Each row comes from the steps of one walk. Every step used is in the known rows, and no mark comes twice. Write the walk behind each row, first mark first.
In the rows, zero is written as 128.
Known rows
roku -> dinovul -> berav -> vupi -> zifil -> suba: [ 96  88 125 118  97 165 108 108  75 149 165 172 149 132 123 148 205 113
  76 135  32 123 118  96 108 138 141 107 128 153 108 154 109 228 183 120
 171 151 130 121 133 135 118  95 113 150 111 128]
vupi -> zifil -> suba -> roku -> dinovul -> berav -> zumop: [101  90 146 105  94 142 101 102  94 141 195 176 169 138 120 136 199  98
  54 137  42 126 107  60 129 151 127 137 118 136 106 158  67 234 140 121
 199 167 131 122 122 143 127  96  95 158 113 118]
zavobek -> berav -> vupi -> zifil: [ 88 120 153 155 105 172 162 112  98 165 164 162 146 135 138 142 154  98
 118 140 119 113 134 107 116 130 131 146 115 134 123 131 119 160 172 178
 142 159 129 111 141  98 122 114 117 158 116 136]
zavobek -> zifil -> vupi -> berav -> suba -> niro: [ 94 131 165 160 122 146 107  99  90 145 170 181 131 116 127 142 132  66
 105 132 130 123 130 108 143 131 115 108 104 126  82 155 134 158 145 133
 186 178 155 124 122 172 110 134  89 166  99 113]
dinovul -> berav -> vupi -> zifil: [112 118 132 137  88 167 144 128 113 163 150 139 132 146 114 136 183 110
  93 136  95 111 122 105 117 130 133 136 103 143 113 139 112 181 146 137
 164 145 115 125 147 111 127 112 119 141 118 125]
berav -> vupi -> zifil -> suba: [ 93 131 105 142  99 179 133 116  98 183 158 180 127 136 137 140 184 116
 112 145  98 110 131 109 104 132 149 136 131 140 119 145 113 192 153 147
 152 139 110 128 151 111 111 101 112 142 111 132]
dinovul -> roku -> suba: [113 116 145 119 126  96 104  52  87 144 112 146 173 101 148 147 155 137
  93 118 122 143 128  94 130 132 137  75  96 152 119 155 150 141 160  96
 154 124 120 111 143 152 139 112 127 164 113 119]
suba -> roku -> dinovul -> berav -> zavobek: [124 106 163 108  86 114 143  69  85 154 117 133 156 130 120 133 142 123
  37 107  71 143  93  69 136 108 126  78 116 140 107 150  71 206 120 125
 157 160 118 129 133 144 136 113 109 159 120 108]
zavobek -> berav -> dinovul -> roku: [113 103 173 141 135 174 151  94  95 213  73 136 158 116 132 131 149 113
  73 128 148 143 134  94 132 138 139 144  88 139 116 163 122 141 179 113
 140 144 143 103 130 107 142  99 117 168 112 132]
berav -> zavobek: [119 134 129 129  84 139 171  88 110 195  77 138 125 124 144 128 128 131
  97 119 122 128 118 107 123 108 135  91 116 140 113 138  99 162 144 141
 117 133  95 131 150 126 130 108 121 130 119 125]
zavobek -> berav -> suba -> roku: [103 120 170 143 113 130 171  65  97 186 172 177 163 118 126 138 122  93
  77 120 153 121 114  93 123 116 136 150  95 133 124 142  77 160 111 164
 167 165 134 112 123 116 129 119  86 189 110 132]
zavobek -> berav -> suba: [103 101 155 142 111 140 173  76 105 187 137 169 156 108 135 142 133  97
 101 121 142 121 126 115 116 119 138 130  90 147 120 140 105 154 166 152
 148 152 134 107 122 122 127 108 105 165 109 143]
niro -> suba: [121 125 117 111 131 128 162  74 100 142 100 177 147 122 139 130 122 109
 134 123 118 128  99  98 122 138 136  98  74 134 128 134 115 143 119 137
 146 142 129 110 142 163 121  95 106 112 105 130]
dinovul -> berav -> suba -> niro: [133 106 138 146 109 121 154  89 115 164 153 157 157 135 100 133 154 102
  60 114 113 106 105 112 141 107 124 131  88 150 121 153 105 174 112 120
 189 142 123 113 137 142 125 127  88 168 108 131]
zifil -> vupi -> berav -> suba -> roku -> dinovul: [ 88 130 161 114 100 126 115  91  80 150 161 183 183  99 127 153 126  66
  77 120  84 145 118  75 123 137 114  88  96 126  84 166  66 200 126 131
 172 169 141 138 121 149 112 120  73 149 101  94]
suba -> zifil -> zavobek -> berav: [102  72 159 167 128 117 108 114  81  90 157 175 136 118 138 129 138  91
 109 125  73 134 102  98 133 138 132 168 105 149 131 159 141 130 131 137
 164 160 114 119 129 183 130 118  94 142 106 136]
vupi -> berav -> zavobek -> zifil: [ 89 131 164 140  92 153 147  73 109 157  97 138 118 121 152 135 142 107
 120 127 147 136 132  97 138 126 130  75 119 128  85 129 124 154 175 147
 143 176 133 118 116 139 131 129 144 147 119 110]
suba -> zifil -> vupi -> berav: [103 102 138 150 104 143  92 131 104  77 149 173 122 116 137 140 141  77
 105 124  79 138 117 102 135 161 108 144 101 127  93 161 124 158 111 125
 172 161 120 140 144 161 124 139  85 109 103  96]
dinovul -> berav -> zavobek: [135 101 130 125  77 138 160  84 116 174  79 121 114 133 122 122 150 131
  77 114 107 126 104 101 125 112 137 100 102 152 110 141 103 178 150 117
 146 138 109 128 149 130 138 120 120 139 120 122]
suba -> zifil: [113 111 144 145 115 131 127 111 110 113 153 166 133 121 135 140 142 114
  78 122  94 127 113 114 136 135 119 143 107 135 121 147 119 141  92 135
 159 144  96 129 137 152 133 113 109 120 110 120]
roku -> dinovul -> berav -> vupi -> zifil -> suba -> niro: [102  95 132 141 114 153 108 113  67 130 201 182 166 149 115 145 201 108
  61 131  29 113 110  93 139 125 127 118 139 150 117 160 115 228 157 132
 188 156 132 113 138 147 112 115  94 169 110 129]
zavobek -> zifil -> vupi -> berav: [ 93 110 157 143 118 151  81 109  88  98 128 162 105 106 148 140 125  85
 145 132 138 144 133 101 124 160 127 107  97 124  80 149 151 139 164 116
 167 176 158 130 125 169 122 132 119 142 104 100]
niro -> suba -> roku -> dinovul -> berav -> zavobek -> zifil -> vupi: [126 103 174  94 114 139 104  49  41 151 121 163 117 131 120 123 131  98
  59 120  50 149  78  66 128 137 131  49 105 125  85 150  92 206 139 113
 174 192 157 126 131 220 125  86  93 149 108 110]
zavobek -> zifil: [104 116 162 134 130 137 118  94  93 130 132 156 121 111 147 141 126 116
 119 128 153 134 129 112 126 134 139 104 102 133 107 135 146 125 144 127
 153 161 135 119 118 160 133 104 144 153 111 126]
niro -> suba -> roku -> dinovul: [108 132 152  92 140 103 142  58  68 125 149 189 188 117 135 141 114 105
  94 114  86 143  86  65 132 133 123  73  89 125 123 142  81 169  90 146
 156 163 137 113 125 180 118  91  93 132 105 116]
suba -> berav: [114 101 132 146 104 130 147 117 103 123 114 149 149 113 138 137 124 116
  89 116 106 121 102 118 142 134 123 126 107 137 131 151  97 171 124 118
 182 127 129 123 149 128 130 130 122 144 109 118]
suba -> roku -> dinovul -> berav -> zavobek -> zifil -> vupi: [121  97 187 116  96 138  87  80  51 149 133 142 108 124 122 132 134 106
  44 118  64 152  98  77 128 127 130  71 124 128  80 158 101 201 145 105
 172 184 146 142 130 192 133 108 110 167 113 104]
roku -> suba -> berav -> vupi -> zifil: [ 85 128 132 148  88 133 157  91 107 139 158 155 162 122 147 151 159 105
  95 135  77 107 115 115 141 124 123  97 133 139 130 145  96 197 156 151
 188 137 133 120 148 138 123 118 112 162 117 116]
vupi -> zifil -> zavobek: [104 132 120 150 102 117 109 159  89 129 157 169 157 122 138 134 150 107
 154 140 102 129 123  84 109 142 135 121 100 148 117 144 134 143 139 120
 162 138 104 123 133 154 118  96 132 130 110 129]
suba -> berav -> zumop: [106  96 137 126  98 148 167 106 131 155  98 139 153 121 137 128 145  98
  75 129  84 111 104 121 150 138 119 141 101 133 130 157  75 184 152 132
 165 126 126 133 154 124 131 118  98 126 108 120]

Which walk is each row?
[111  80 176 147 135 146  96  67  81 158 121 156 138 103 139 138 151  88
  46 130  77 150 123  91 144 151 125 133 107 138 106 188 137 154 166 103
 165 157 147 116 137 182 144  97  78 171 107 118]  zavobek -> berav -> dinovul -> roku -> suba -> zifil -> vupi
[106  99 154 141  90 127 113  56  72 142 101 144  98 102 158 136 118 108
  82 124  79 135 104 115 142 126 132  57 141 134  99 157 119 188 183 112
 180 155 155 134 147 204 130 113 117 173 113 110]  roku -> suba -> berav -> zavobek -> zifil -> vupi
[103 112 134 144 102 161 167 104 110 165 104 141 143 125 131 137 140 112
  74 124  87 109 104 132 139 119 130 133 117 136 137 155  87 188 140 145
 159 124 123 139 162 113 122 129 102 139 109 120]  suba -> berav -> vupi
[114 118 136 145 136  75 132  52 101  95 160 170 161 113 150 144 118 114
 107 113 126 124 108 101 159 109 120  96 112 141 132 148 142 142 119 138
 164 143 132 113 138 181 124 135  98 173 109 117]  roku -> suba -> niro
[114 102 134 148 121 109  98 128  98 101 149 170 135 121 136 130 147 103
  99 128  68 132 105 103 130 133 129 142 104 148 126 161 131 138 102 120
 162 140  89 137 136 189 126 107 101 116 105 125]  suba -> zifil -> zavobek
[123 104 133 144 114 140  95 137  90 109 149 173 109 115 134 136 132 102
  86 124  70 132 111 114 127 148 121 147 104 131 107 163 125 152  97 116
 160 142 104 147 157 174 127 114  87 112 102 113]  suba -> zifil -> vupi
[ 94 106 140 139 110 134 113  82 132 111 115 166 123 104 153 139 137  63
  86 129  84 145 121  89 151 150 112 114 106 128  90 176 113 166 135 126
 176 168 145 134 121 194 129 116  66 132 107  92]  roku -> suba -> zifil -> vupi -> berav -> dinovul
[109  77 156 122 105 104  98 111  87 133 160 172 176 114 109 142 181  87
  41 119   4 134 100  98 125 125 125  99  97 168 110 173 100 191 137  99
 187 154 103 127 110 207 127  85  92 133 104 132]  roku -> dinovul -> berav -> suba -> zifil -> zavobek
[119 118 132 124 129 129 148  84 101 116 141 187 142 132 134 133 142 103
  98 124  83 125  95 104 134 142 123 121  88 131 126 140 113 146  81 145
 161 150 109 115 140 185 125  93  96 101 106 127]  niro -> suba -> zifil
[101  94 168 157 112 141 160  84 103 160 171 181 151 116 128 144 147  89
  65 123 101 118 122 121 130 123 124 155 105 144 119 146 100 155 126 160
 164 163 117 111 120 144 133 107  94 157 109 142]  zavobek -> berav -> suba -> zifil
[105  93 133 140 106  91 142  61  98  97 126 153 156  99 154 146 123 115
  98 113  99 127 102 113 150 127 126  91 113 144 134 153 109 169 141 118
 190 132 144 118 141 164 132 134 114 164 111 112]  roku -> suba -> berav
[112 130 111 166 118 138 114 133  81 123 198 198 150 137 133 138 163 117
 115 134 111 114 121  93 136 135 128 147 133 136 123 146 131 177 109 135
 189 143 121 107 141 136 113 120 111 167 108 129]  vupi -> zifil -> suba -> niro
[106 116 105 158  59 170 155 125  85 184 127 168 132 133 138 132 168 130
  85 134  72 114 110 103 130 133 135 115 158 140 115 145  75 230 145 129
 193 132 115 118 156 106 120 112 132 156 118 128]  vupi -> zifil -> suba -> berav -> zavobek
[ 75 115 175 124 102 142 107  44  63 145 148 178 142 118 151 143 149 107
  73 124  95 152 115  65 138 130 137  66 153 127  81 148  96 210 159 146
 169 197 148 120 100 164 121 124 118 179 114 104]  vupi -> berav -> zavobek -> zifil -> suba -> roku -> dinovul
[118 116 131 143  74 149 179 101 105 180  71 130 136 123 138 129 128 128
  70 115  89 121 100 116 144 114 126 101 129 138 124 147  75 195 140 132
 158 126 112 130 159 118 129 124 120 139 117 118]  suba -> berav -> zavobek
[ 99 141 120 134 101 171 183 111  99 171 137 172 162 146 127 136 159  97
 103 140  69 101  97 110 135 139 123 112 109 125 133 135  77 202 129 162
 184 140 131 111 159 127 111  93 106 124 110 130]  niro -> suba -> berav -> vupi -> zifil
[113  91 150 100  99 119 143  82  98 167 126 155 176 108 115 151 160 105
  59 113  71 132 115 105 117 118 129  77  87 160 105 153  89 190 164 104
 166 148 127 117 114 152 129  96 112 144 109 128]  roku -> dinovul -> berav -> suba
[106  91 146 151 133 143 149 114 107 174  79 151 137 115 143 118 119  82
 125 131 119 140 113  88 126 128 146 149  86 149 127 165 118 137 176 131
 139 156 145 117 116 158 127  96  96 156 106 137]  zifil -> zavobek -> berav -> dinovul
[102  78 147 154 128 113 118 110  79 114 125 163 145 111 144 127 121  96
 147 124 111 138 108  93 119 132 144 142  91 153 133 152 144 126 169 129
 146 150 133 115 135 162 125 121 106 155 105 140]  zifil -> zavobek -> berav
[105 126 163 113 124 103 122  91  79 117 157 167 181 108 139 149 117 113
  80 113  99 145 107  79 133 126 121  96 107 130 118 149  91 166 100 132
 154 156 125 129 122 154 125 111 110 150 110 107]  suba -> roku -> dinovul
[106  68 175 116 131 123  66  64  53  97 184 179 130 119 127 142 159 118
  59 119  86 145 100  76 127 142 147 105 124 139 100 158 119 195 130  99
 204 184 161 117  99 188 132 112 116 194 108 116]  zavobek -> zifil -> suba -> roku -> dinovul -> berav
[121  90 146 106  83 127 146  76  88 157  83 127 151 122 130 136 154 128
  61 109  59 141 104  93 130 111 128  60 112 154 105 148  95 198 172 109
 138 147 116 124 134 150 136 107 125 137 118 116]  roku -> dinovul -> berav -> zavobek
[109 109 122 142  93 146 118 146 103 154 144 144 134 146 112 126 187  98
 112 142  69 116 112  94 109 130 143 134  96 155 121 152 123 178 160 122
 170 142 110 131 150 143 120 104 108 136 112 128]  dinovul -> berav -> vupi -> zifil -> zavobek
[ 92  60 180 137 132 100  86  52  94 133 149 158 175 113 145 130 191  88
  65 136  47 135 113  88 147 144 127 139 101 156 125 178 143 152 193 117
 158 148 116 113 138 198 142 106  80 160 109 136]  dinovul -> roku -> suba -> zifil -> zavobek -> berav -> zumop
[127 110 122 123 129 139 112 103  81 113 137 195 117 124 130 129 128  89
 102 128  58 130  90 105 124 157 122 125  88 126 112 155 119 156  91 128
 164 149 120 132 160 204 119  93  72  91  97 119]  niro -> suba -> zifil -> vupi
[113 114 124 136 121 128 114  87  92 137 157 186 129 121 133 131 134 124
  93 121 129 128 105  84 121 133 149 152 117 135 125 154 101 175  85 130
 174 145 122 130 142 135 122 124  92 167 107 118]  zifil -> suba -> roku
[101 104 140 115 126 114 102  75  64 122 165 195 163 109 142 146 136 120
  77 116  85 144 104  77 125 132 141 109 125 137 118 160  92 192 110 123
 166 153 131 127 122 156 120 111  98 163 105 115]  zifil -> suba -> roku -> dinovul
[107 118 121 124 117 161 186  75 104 169  91 163 149 135 128 130 137  99
  92 126  71 106  83 122 137 128 133 107 100 132 143 148  78 193 132 154
 165 132 136 123 167 142 114 104  88 119 104 127]  niro -> suba -> berav -> vupi
[104 103 143 136 119  87 123  63 111  86 162 171 142 107 153 148 143 112
  81 118  86 132 113 107 143 129 124 103 113 143 123 148 132 144 108 136
 166 148 110 122 129 190 137 115 104 143 113 118]  roku -> suba -> zifil
[106 134 132 156 109 138 132 109 105 149 152 180 155 118 123 139 132  66
 105 124 117 119 120 104 142 127 112 122  94 133  98 162 108 173 126 136
 177 152 135 129 145 144 107 140  71 145  99 109]  zifil -> vupi -> berav -> suba -> niro
[116 116 133 140 108 167 178 126 127 183  63 137 144 117 134 128 121 104
  72 124 115 125 108 114 149 129 126 136 104 132 127 166  75 173 129 119
 174 132 141 124 133 123 132 103 111 142 110 117]  suba -> berav -> dinovul
[101 109 162 152 119 109 143  85  85 181 163 180 166 116 122 128 123  83
 100 125 122 126 107  80 117 114 145 152  91 146 129 156  89 152 124 149
 171 162 127 119 121 151 121 113  81 183 105 138]  zifil -> zavobek -> berav -> suba -> roku
[103 134 150 128 117 171 144 104 124 200  58 130 167 118 131 134 163 105
  86 129 147 146 143  82 139 146 126 116  81 134  98 167 112 153 159 105
 150 141 134 112 125  97 135 114 121 139 113 105]  vupi -> berav -> dinovul -> roku
[ 96  74 150 137 120 125 135  93 113 149 109 157 149 119 147 116 142  79
 130 138  95 124 113  95 126 136 139 159  85 150 130 158 119 144 199 139
 132 149 129 126 139 160 126 108  87 140 106 142]  zifil -> zavobek -> berav -> zumop
[ 91 127 147 143  94 137 153  96 131 147 156 177 160 117 126 149 166  83
  74 125 107 122 127 110 137 132 111 128  98 138 100 147  91 166 110 152
 177 160 102 120 114 136 125 124  93 125 110 117]  vupi -> berav -> suba -> zifil
[ 98  90 110 147 103 172 146  91  98 166 112 165 124 126 134 135 159 115
  73 127  72 109 100 131 128 126 148 143 137 144 139 164  92 216 151 135
 175 122 130 136 165 119 116 127  92 151 105 128]  zifil -> suba -> berav -> vupi
[100 115 169 173 147 113 108  97  71 164 157 161 197 126 137 132 170  88
  96 141 100 135 127  59 158 130 124 125 111 149 124 174 150 145 182 118
 183 156 150  84 122 170 128  96 103 210 112 136]  vupi -> zifil -> zavobek -> berav -> dinovul -> roku -> suba -> niro
[113  94 135 138 115  98  84  82  92  82 159 177 118 100 151 145 130  98
  89 122  66 137 108 109 133 141 121 108 115 139 110 163 138 154 115 115
 166 147 119 139 148 212 130 117  81 134 105 107]  roku -> suba -> zifil -> vupi
